Known rows, with every step that occurs:
r -> c -> d -> n: [ 31.9  11.5  -1.4  25.3  56.0  -1.2 -11.2  -3.4   4.8  13.4  -7.9 -13.5
  -9.5  -8.4  44.3   3.9 -35.3   8.5  14.5 -37.6 -57.2   4.0   0.5  10.6]
r -> c -> d -> u: [ 15.9  15.9   3.7  38.4  27.3 -12.4 -16.3  -7.6  -4.2  17.0  -3.9 -22.6
 -21.9 -12.8  23.3  13.1 -42.2  -7.6  14.2 -32.3 -34.1  16.0  -6.9  10.5]
c -> d -> n -> u: [ 17.9   6.2  -4.7   3.1  10.4  38.8  27.7  -6.4 -24.4 -13.2 -27.7  16.6
 -15.5 -17.4  35.7  -8.8   6.0   8.3  10.7  -8.3 -65.7  -7.9  47.4   2.4]
n -> d -> r: [ 52.1  41.4  -7.0 -21.6 -15.7   3.3 -15.2 -21.7   7.1  17.0  -2.5  34.5
   9.1   7.0  12.4  32.5  28.9  -8.7 -17.2 -13.1  14.6  -9.9 -15.1   1.4]
u -> e: [ -8.3 -13.0  39.2  14.8   3.6  43.6  21.5 -57.4  45.4  -3.6  -9.8   0.6
  43.8  10.5 -16.5   1.0   7.8   4.1  26.9   5.2   7.1  -2.1  10.2   7.1]
r -> n -> u -> e: [-46.0 -13.7   0.4 -11.3 -24.4  -1.8 -17.9 -28.2  -2.3   7.4  -9.1  -0.2
 -13.2  12.6 -20.0 -44.1 -23.1  13.1  22.7  27.3   3.9  44.0  -3.6   8.8]
e -> d: [ 26.4 -18.2 -25.5  22.7 -15.6  10.1   4.2  43.1   5.7 -26.6  34.7 -10.1
  -1.8 -43.5  26.4   7.8  13.6   8.9   1.5 -23.5  19.3 -25.5  22.7 -17.8]
u -> d: [ 18.3 -13.3   2.6   8.9  23.9  22.6   7.3 -20.4 -13.9 -50.5  13.2  12.4
  15.0 -25.5  23.2  -0.1  42.2  12.6  18.8 -19.4  21.6   1.6  27.0  -8.4]
n -> u -> e -> d -> r -> c: [-44.7 -28.8  -4.4 -10.4  -0.1 -50.0  11.9 -13.7  19.1  11.7 -35.1 -37.5
  -2.5   5.0 -16.1 -23.4 -25.7 -16.5  10.2  26.9  17.9 -39.4  -1.4 -14.5]
n -> d -> u: [ 10.0  62.1   4.6   1.7 -31.4   3.1 -20.3 -15.7  -0.4   8.5  18.5  44.1
  -2.4   8.3 -14.1  21.5  22.6 -23.2 -23.0   9.2  17.7   4.6  20.0 -15.7]
c -> r -> n -> d -> u -> e: [-43.1  49.5   9.5   3.6  -7.9  21.7 -46.8  24.1 -42.8 -15.9  55.7  15.3
  16.0  42.8 -49.0  -4.4  16.1  -7.0 -43.8  21.5   5.9  44.6  12.6  15.7]
e -> d -> r: [ 58.3 -10.1 -25.4  10.4 -10.9   8.6  16.9  34.3  21.9   1.0  22.1   3.8
  -3.0 -51.7  15.4  24.6   0.6   1.7   4.0 -34.8  19.5 -38.8  -6.9 -15.3]
n -> d: [ 16.8  32.6  -4.9  -9.1 -18.3   4.1 -28.1 -10.4  -8.7 -13.4   6.8  23.3
   8.6  16.9  23.5  15.1  45.2  -3.0 -22.8  -3.0  11.7   2.8  14.2  -4.1]
n -> u -> r -> c: [-57.8 -33.7   1.0 -27.3  14.5 -64.9  11.1 -21.1 -11.5  -6.8 -58.4 -28.7
 -14.7  31.6 -16.9  -3.2 -13.5 -38.9 -13.3  21.7 -12.8   7.8 -13.8   6.2]
r -> n -> u: [-17.0 -19.2 -13.6  -6.8 -33.2  -9.4 -27.2  -4.3 -19.7   8.0   1.4   5.6
 -32.9  -3.0   0.1 -29.1 -19.8  17.0   6.2   9.9  -5.6  42.9  -7.4   9.1]
c -> r -> n -> u -> e: [-55.3 -14.1  14.8  -0.1  -4.7  14.4 -31.4  19.5 -52.5 -24.1  18.0 -17.0
   7.5  38.7 -39.9 -26.1   3.5   7.9 -41.3  23.2 -13.4  32.2  12.1  29.6]
e -> n -> u: [ -8.2 -64.9  17.8   2.0 -29.3  -8.8  23.5  33.6  -7.9   3.0 -16.4 -32.5
 -11.1  -0.1   6.3 -10.7   5.7  26.5 -22.3  20.6   8.1 -39.3  -2.8   0.9]
n -> u -> r: [-46.7 -34.9   4.0 -33.2  -9.3 -25.1  32.9 -26.4 -14.3 -17.8 -54.1  -2.8
  -6.8  25.6 -21.3   2.7  13.7 -34.6 -12.2  26.5  -8.5   5.5   6.2   2.0]
n -> u: [-13.1 -40.1   8.9  -5.3 -30.8 -12.0  10.1 -20.7  -7.8  -3.9 -37.1  -1.6
 -17.6   2.7   1.6 -10.3   2.8  -2.3 -18.4  13.0  -9.9 -12.9  15.2   0.6]
d -> r -> n -> u -> e: [  9.1  -5.2   2.6 -20.8 -19.1   3.6   3.7 -36.8  24.5  41.9 -19.1  16.4
  -6.8  -2.1 -28.3  -9.8 -33.1   3.9  22.0   3.4   5.4  19.9 -39.3  14.7]
c -> r -> n -> d: [-13.5  28.7  -7.7   3.0  -7.2  17.0 -61.7  42.9 -67.7 -30.4  48.2   8.1
   5.6  36.2  -8.6  -0.4  34.4   9.2 -60.9   0.3  -8.0  43.1   5.6  24.3]
u -> e -> d -> r: [  7.2  -7.1   5.4   6.7   3.0  25.5  31.3 -16.6  48.3   2.4   6.4  -6.7
  34.5 -18.3 -18.1   6.8  -2.8  -5.3  32.2  -2.7  28.8 -30.3   1.7  -9.0]

Rows:
[-12.1   3.7  18.9  39.0  36.4 -10.1   0.4   1.9   7.1  19.8  -7.3 -45.1
  -4.3  -0.2   8.8  -0.3 -41.7   0.7  24.1  -8.5 -17.9   0.8 -13.1   7.7]
r -> c -> d -> u -> e -> n
[ -0.9  -4.4   4.7  21.6  -0.8  35.9 -39.2  35.8 -49.5 -22.8  46.3   0.0
   3.4  17.9 -17.3  -0.6   9.9  19.2 -48.1 -16.1 -19.9  43.5  -3.6  33.0]
c -> r -> n
[-10.3   8.3   6.3  12.2  19.7  33.8  32.0  -5.2  52.6  -9.2  24.7   6.3
  39.3 -11.9 -13.9 -11.5   0.6  -0.9  31.6   7.7   9.3 -33.8  34.8 -22.4]
u -> e -> d -> n
[ 70.5   0.2   0.0   9.5   6.7  53.3  22.1 -17.5  -9.6   2.3 -23.4  11.6
  -1.6 -30.3  39.3  26.4   9.1  11.3  18.3 -48.8 -37.5   4.5  -4.1  21.0]
c -> d -> r
[-26.3  -3.5  30.7  -4.2  -1.3  22.3  11.6  -9.9  23.7  -3.0   4.7 -16.6
  46.6  30.9  -7.8  -6.4  31.4  17.0   7.7  30.8  33.0 -19.6   3.0  -1.9]
u -> e -> n -> d
[ 34.1  -6.7  -9.1 -18.4 -27.1  -2.0  -6.3 -17.7  10.6  40.4 -13.1  21.5
 -24.9 -15.9 -12.4  -4.0 -32.3  10.4   7.5 -13.2  -4.3  19.0 -42.4  15.1]
d -> r -> n -> u
[ 64.6   2.4  -2.6  -2.6 -17.6  25.9 -10.5 -19.0  27.7  41.2  10.3  32.1
 -10.3 -24.2  -5.7  13.9 -28.4  17.7  17.6 -38.6  -3.3  28.9 -50.1  18.1]
d -> r -> n
[-25.5  -1.2 -34.9 -11.2  29.0 -46.5  17.1  43.4   9.1 -11.7   4.8 -11.0
 -13.3 -13.4  -1.3 -12.2 -19.7 -23.3  -3.4  11.1  -9.9 -34.5  21.2 -29.8]
e -> d -> n -> u -> r -> c
[ 39.6  41.9 -12.9 -16.9   9.3 -37.6 -35.2 -15.7  11.8  29.0  -8.0  10.5
   0.5  16.7  19.7  27.0   0.9 -13.3 -16.8 -17.4  10.0  -9.1 -35.5   3.7]
n -> d -> r -> c
[  8.2  16.0  14.4   8.6 -26.7  -0.5   3.1  40.2   1.4   9.5  28.7   7.0
   3.5   6.0  -4.3  11.7  21.9  10.9 -27.0  15.8  30.5 -24.4  -3.7 -14.2]
e -> n -> d -> u
[-12.4   1.6  26.7  -5.9  19.0  -9.8   3.8  -9.9  36.8  26.1  -3.2 -28.8
  40.0  33.3  -9.0   1.9  -2.7   7.5  10.7  20.2  31.2 -28.0 -32.3  -0.2]
u -> e -> n -> d -> r -> c
[-14.8  19.7  11.3  -9.6 -16.4  -9.4  16.1  34.9  -3.0   0.9  18.1   7.6
   9.8  17.3 -21.4  21.7  28.8 -10.7 -23.1  26.2  30.2  -8.9 -10.2 -11.7]
e -> n -> d -> u -> r
[-23.0  20.9   8.6  -3.8   3.2 -37.0  -0.4  37.7  -3.2  11.8  14.5 -16.5
   2.6  26.7 -13.2  19.1   6.0 -14.1 -21.8  20.6  27.7  -5.9 -26.3  -8.7]
e -> n -> d -> u -> r -> c
[ 23.3  -8.4  -3.6  28.9  39.7 -12.2 -22.8  -5.3 -14.2  -0.6 -15.3 -39.4
 -12.9  -8.9  52.0   5.9 -23.2   8.5  14.9 -38.9 -39.4  15.2 -13.0  19.3]
r -> c -> d
[ 39.4  -9.0  -3.4   2.5  49.3 -18.8  -3.0 -23.1   6.3  -8.9  -0.5  -1.4
   8.5 -26.1  18.4  11.3  -0.4   3.4  24.3 -30.9  19.4  -8.9 -22.8  -3.8]
u -> d -> r -> c
[ -0.7 -27.7  -2.2 -21.3  -2.1 -23.1  20.6 -27.0 -19.5 -20.5 -35.8   6.6
 -11.0 -13.9   0.9 -12.3  16.0  -5.1   1.6  10.5  13.7 -24.0  12.8 -11.2]
n -> u -> d -> r
[-43.6 -53.7   4.6 -12.6  14.9 -40.5  28.3  36.9 -33.2 -12.4 -43.5 -57.6
 -15.6  18.6  13.7  -7.0   0.4   1.9  -8.5  21.2 -10.5 -11.7 -18.7  10.0]
e -> n -> u -> r -> c -> d
[  5.1   2.9  -6.1  13.9  47.5 -24.4  -9.7  -3.4  -7.2  11.4 -27.4 -21.2
 -22.8  -1.0  40.8 -11.7 -37.1   0.7   9.6 -16.6 -59.5  -2.2   8.7   6.2]
r -> c -> d -> n -> u
[-54.8 -33.8   0.6  -7.2 -20.3 -16.1  20.1 -10.3   6.0 -17.4 -26.4 -24.6
   2.5   2.5 -13.2 -28.0   5.9  -7.8   9.1  39.1  18.6 -31.5  34.0 -14.3]
n -> u -> e -> d
[ -0.6  -5.0   1.8   9.8  22.3  -5.0  13.0 -12.4  51.7  14.7   2.9 -25.5
  27.3 -12.7 -10.6   3.5 -23.1  -7.3  31.7  -8.2  24.2 -30.2 -13.5  -9.0]
u -> e -> d -> r -> c
[ 34.6   6.1 -23.3  15.3   6.5  23.0  16.4  46.0  26.5 -13.8  45.8  18.9
   1.8 -45.1  15.7   3.3   0.2   8.8   4.3 -21.9  -4.5 -38.8  36.2 -29.9]
e -> d -> n
[ -1.9  64.3 -17.0  -3.5 -33.0   3.5 -50.9   3.7 -10.4  16.5  44.5  41.8
 -21.6   3.2 -14.0  -2.5  -5.4  -0.9  -1.1   7.6  15.7  59.0  -4.8  -3.9]
r -> n -> d -> u
[ -9.2  21.8  21.7   6.5  -7.2  12.7  37.3 -25.1  27.4   8.3  -1.3  36.6
   4.7  -0.9 -58.9  37.3  -9.5 -47.4   1.6   2.0   1.5  24.9  -2.2  -2.8]
d -> u -> r
[-27.9 -14.4 -21.5 -12.6 -10.5 -15.7 -25.4  -1.5 -41.5 -22.5   7.8   7.3
 -30.6  -7.6   6.2 -41.2   2.4  19.5  19.3  13.8  11.1  43.6   7.8  -2.5]
r -> n -> u -> d
[-30.0  33.8 -21.6 -36.0   5.5 -10.2 -15.4  -8.5 -20.5 -21.3   5.1  24.2
   1.7  30.5 -13.9   9.2  25.6 -26.9   4.7   9.4   8.5  70.5 -20.8  10.3]
u -> r -> n -> d
[ -5.1  10.3   9.1  -0.3  21.5  43.7  33.3 -24.8 -10.5 -11.9 -32.0  12.6
   3.3  -0.6  17.5 -17.7   4.3   5.8  27.0   5.3 -54.7  -9.9  51.4   0.5]
c -> d -> n -> u -> e
[ 16.7  -8.1   6.9  -1.6 -17.3   5.2  -3.1  40.9  -9.3  -4.7  20.2  -9.5
  11.5  10.4  25.4  10.9  41.5  27.8 -27.0   8.2  26.3 -23.8  -5.9  -3.7]
e -> n -> d
[ 49.8  -1.5 -41.3   7.4 -14.7   4.9  -6.8  42.9  11.7  11.6  42.3   7.2
 -18.8 -51.9  11.9   6.1 -15.0  12.2  14.5 -31.5  23.5  -3.4 -19.7  -8.6]
e -> d -> r -> n
[  8.2  -4.0  13.2  -8.3  -0.3  12.5  25.6 -17.4  25.6  14.9 -16.3  36.1
  -6.1  -2.3  -9.0  -9.6 -14.9   0.1 -10.7   8.4 -41.3 -29.0  31.5 -13.0]
d -> n -> u
